What can hang from each mark:
Z_962: Z_785
Z_914: Z_962
Z_522: Z_553 Z_963
Z_427: Z_69
Z_553: Z_406 Z_522
Z_963: Z_427 Z_914
Z_785: Z_962
Z_406: Z_126 Z_553
Z_126: Z_406 Z_785
Z_69: Z_427 Z_914

Every row comes from one small tree of marks. The marks that hang from a mark follow it in brackets, in the order of their numbers. Every link used is in the known rows. Which tree was each row made from?
In the rows, zero is written as 128.
Known rows:
Z_427[Z_69[Z_914]]: [146 142 165 132 104 103 141  98 141 176 163 170 207 154 121 148 129 107
 122 126 153 125 169 127 127  94 114 160 168 115]
Z_963[Z_427 Z_914]: [120 127 166  80 174 124 138 131 178 108 113 116 142 127 101 121 129 108
 126 151 122 156 100 146  86  99 105  79 178 147]
Z_126[Z_785]: [128 109 109 152 102  98 131 115 111 157 127 127 154 126 148 121 129 116
 135 101 166 146 161 130 107 130 114 139 144  87]
Z_406[Z_553]: [139 138  98 158 105  78 113 108 128 124 120 124 161 113 139 156 108 117
 118  78 117 131  90 135 120 116 123 150 147 107]
Z_963[Z_914]: [108 119 132 122 143 121 122 131 161 152 134 104 168 110 103 131 122 114
 113 139 110 147 131 138 104  91 109 103 171 136]
Z_126[Z_785[Z_962]]: [164 123 125 140 100  83 134 157 110 180 123 142 165 129 142 140 122 111
 106 109 126 119 147 117 101 137 120 148 111  94]
Z_553[Z_406[Z_126] Z_522]: [138  75 119 101 116 143 107 157 119 120 128  85  92 115  66 144 150 105
 121 153 139 161 146 148 141 152 110 108  98  90]
Z_427[Z_69[Z_914[Z_962]]]: [128 160 168 167 114 137 132 133 146 171 163 165 186 168 132 110 115 115
 142 143 116 105 165 103 155  59 143 179 154 130]
Z_406[Z_126[Z_785] Z_553[Z_522]]: [131 129 104 158  98  95 110 115  54  97 115 114  82 137 146 124 113 108
 151  91 172 160 147 131 141 218 162 140  95 106]
Z_406[Z_126[Z_785]]: [114 131  95 161 102  93 109 126 120 136 131 103 113 134 131 131 139 120
 132 103 201 171 203 137 113 152 143 139 138  99]
Z_69[Z_427 Z_914]: [153 144 150 117 127 128 120  90 120 212 150 152 141  96 145 170  77 119
 114 152 166 129 132 125 146  79 131 154 196 118]
Z_69[Z_914]: [129 126 132 135 105 102 116  92 134 180 155 143 187 109 139 146  96 119
 133 125 152 132 150 127 123  90 116 145 189 135]
Z_553[Z_522[Z_963[Z_427]]]: [148 120 141  71 126 152 132 116 137  92  85 105 107 136 115 122 149 135
 130 184 119 151  61 122 120 119 160 121 137 137]
Z_522[Z_553[Z_406] Z_963[Z_914]]: [114 117  86  96 126 214 148 162 188 116 119 100 112  40 112 120 133 176
  84 113  57 116 116 118  97 117  90 122 114 193]
Z_126[Z_406[Z_553[Z_522]] Z_785[Z_962]]: [170 107 135 142 132  73 149 143  34 137 133 180  99 146 149 156  95  95
 125 103 111  93  94 107 135 196 140  94  23 111]
Z_553[Z_406[Z_126] Z_522[Z_963]]: [125 109  97  99 112 170 116 150 136 116 116  63  71  99  90 142 170 148
 116 163 122 152 134 131 136 145 146 134  92 127]
Z_406[Z_126[Z_785[Z_962]] Z_553]: [152 174  98 169 102  60 112 158 101 131 118 127 111 126 155 156 111 115
 108  58 143 125 157 123 112 190 148 164  91 114]
Z_406[Z_126 Z_553[Z_522]]: [146 134 104 137  98  90  90 119  93  91 112  98 104 134 109 147 110 106
 129 116 144 158 111 141 150 172 156 137 117 108]
Z_427[Z_69[Z_914[Z_962[Z_785]]]]: [104 158 175 172 138 124 124 100 134 154 169 186 192 198 161  94 138 147
 166 142 150  75 176 123 175  86 124 157 171 123]
Z_126[Z_406[Z_553] Z_785[Z_962]]: [152 134 115 167 138  57 147 140  79 149 143 182 116 129 164 171 101 107
 114  63 121  92 115 113 108 162 127 108  48 113]
Z_427[Z_69]: [153 127 141 135 104  99 138 125 159 150 134 149 193 168  93 149 161 101
 102 123 139 139 146 140 128  89 115 147 143  78]
Z_962[Z_785]: [115 109 115 141 127  89  98  88 135 137 131 135 176 152 138 134 153 147
 139 124 166 116 131 159 137 110  99 114 180  87]
Z_553[Z_406 Z_522[Z_963]]: [132  83 110  99 112 176 138 139 126 136 116  86 112  92 103 134 161 145
 118 161  84 129  92 124 130 125 121 130  97 116]
Z_914[Z_962]: [124 127 115 168 116 134 106 157 149 142 122 110 157 137 120 109 108 121
 125 141 101 128 123 120 140  51 145 153 153 107]

Write each row's tree:
[171 148 114 145  95  75 115 155  59 121 110 126  95 139 142 139 108 105
 119  99 132 132 134 118 140 223 161 152  68 111]	Z_406[Z_126[Z_785[Z_962]] Z_553[Z_522]]
[153 103  73 110  94 159 103 167 167 100 125 110 103  77  78 149 132 138
  81  90 141 150 167 146 123 134  90 129 109 125]	Z_522[Z_553[Z_406[Z_126]]]
[113 121 101 180 141  71 146  97  79 128 149 169 106 129 168 153 110 115
 144  56 162 118 128 129 114 155 127  97  76 110]	Z_126[Z_406[Z_553] Z_785]
[104 142 168 110 181 160 128 170 184  99 114 109 125 139 114  82 109 116
 141 170  86 139  99 125 109  70 131  97 167 158]	Z_963[Z_427 Z_914[Z_962]]
[138 179 174  93 137 140 164  93 177 129 133 159 159 156 145 134 157 140
 131 149 143 125 130 117 108  93 145 160 166 166]	Z_522[Z_963[Z_427[Z_69[Z_914]]]]
[109 148 109 126 132 145 131 112 114 108 105  91 118 101 142 124 111 142
 125 141  62 128  63 113 128 154 161 129 121 182]	Z_406[Z_553[Z_522[Z_963[Z_914]]]]
[143  91 122 135 134  89 127 110  72 110 133 156 109 136 117 166 103  97
 132 118 119 123  71 128 145 143 138  83  73 112]	Z_126[Z_406[Z_553[Z_522]]]
[114 164 212 125 171 136 136 101 149 112 148 194 163 214 157  79 146 139
 182 155 158  88 148 131 160  96 118 134 180 130]	Z_963[Z_427[Z_69[Z_914[Z_962[Z_785]]]]]
[148 168 145  68 139 189 171 139 205  72  99 148 132 130 103 111 157 154
  90 136  94 132 108 123  99 115 129 129 135 194]	Z_522[Z_553 Z_963[Z_427[Z_69] Z_914]]
[133  86 121 153 135  88 144  98  35 114 136 170  89 146 153 140 103  99
 154  97 151 124 107 124 138 186 140  85  52 110]	Z_126[Z_406[Z_553[Z_522]] Z_785]
[ 90 139 144 169 135 126 101  99 125 155 162 154 175 149 177  96 105 161
 174 142 147  84 154 124 167  81 124 147 195 137]	Z_69[Z_914[Z_962[Z_785]]]
[101  92 128  88 149 198 147 147 140 139 120  74 105  84  97 119 150 144
 122 179  56 134 100 126 119 132 112 100 103 162]	Z_553[Z_406 Z_522[Z_963[Z_914]]]
[119 128  52 129  87 189 134 156 147 102 116 102  60  66 141 118 154 180
 101  75 150 137 189 120 109 176 124 155  82 154]	Z_522[Z_553[Z_406[Z_126[Z_785]]] Z_963]
[129 163  75 142  91 119  98 112 108  88 103  78  82 118 134 147 128 146
 119 128 125 150  99 117 150 165 194 161 107 149]	Z_406[Z_126 Z_553[Z_522[Z_963]]]
[125  74 118 120 115 142 124 149  83 128 129  98  72 121 103 119 152 107
 141 131 170 164 185 142 134 197 111 111  75  88]	Z_553[Z_406[Z_126[Z_785]] Z_522]
[113 159 160 153 159 149 104  93 112 187 155 167 128 137 181 116  87 158
 155 170 161  81 138 124 192  75 140 155 201 124]	Z_69[Z_427 Z_914[Z_962[Z_785]]]
[127 122 118  52 160 222 164 157 201  74 101 110  88  57 110 108 142 168
  96 126  68 128  90 130  81 125  87 101 123 202]	Z_522[Z_553[Z_406] Z_963[Z_427 Z_914]]
[114  97 163  42 184 203 161 151 151  93 102  84  80  99  94 109 160 135
 134 193  70 139  70 132 101 141 110  77 110 171]	Z_553[Z_406 Z_522[Z_963[Z_427 Z_914]]]
[ 89 154 205 116 205 151 145 138 175  83 127 157 144 218 124  67 169 137
 162 170 120 103 129 146 138 101 107  92 164 133]	Z_963[Z_427[Z_69] Z_914[Z_962[Z_785]]]
[ 67 130 138 163 170 141 107 137 149 129 141 119 151 153 143  78 125 154
 158 157 107  98 136 136 147  89 116 102 175 144]	Z_963[Z_914[Z_962[Z_785]]]
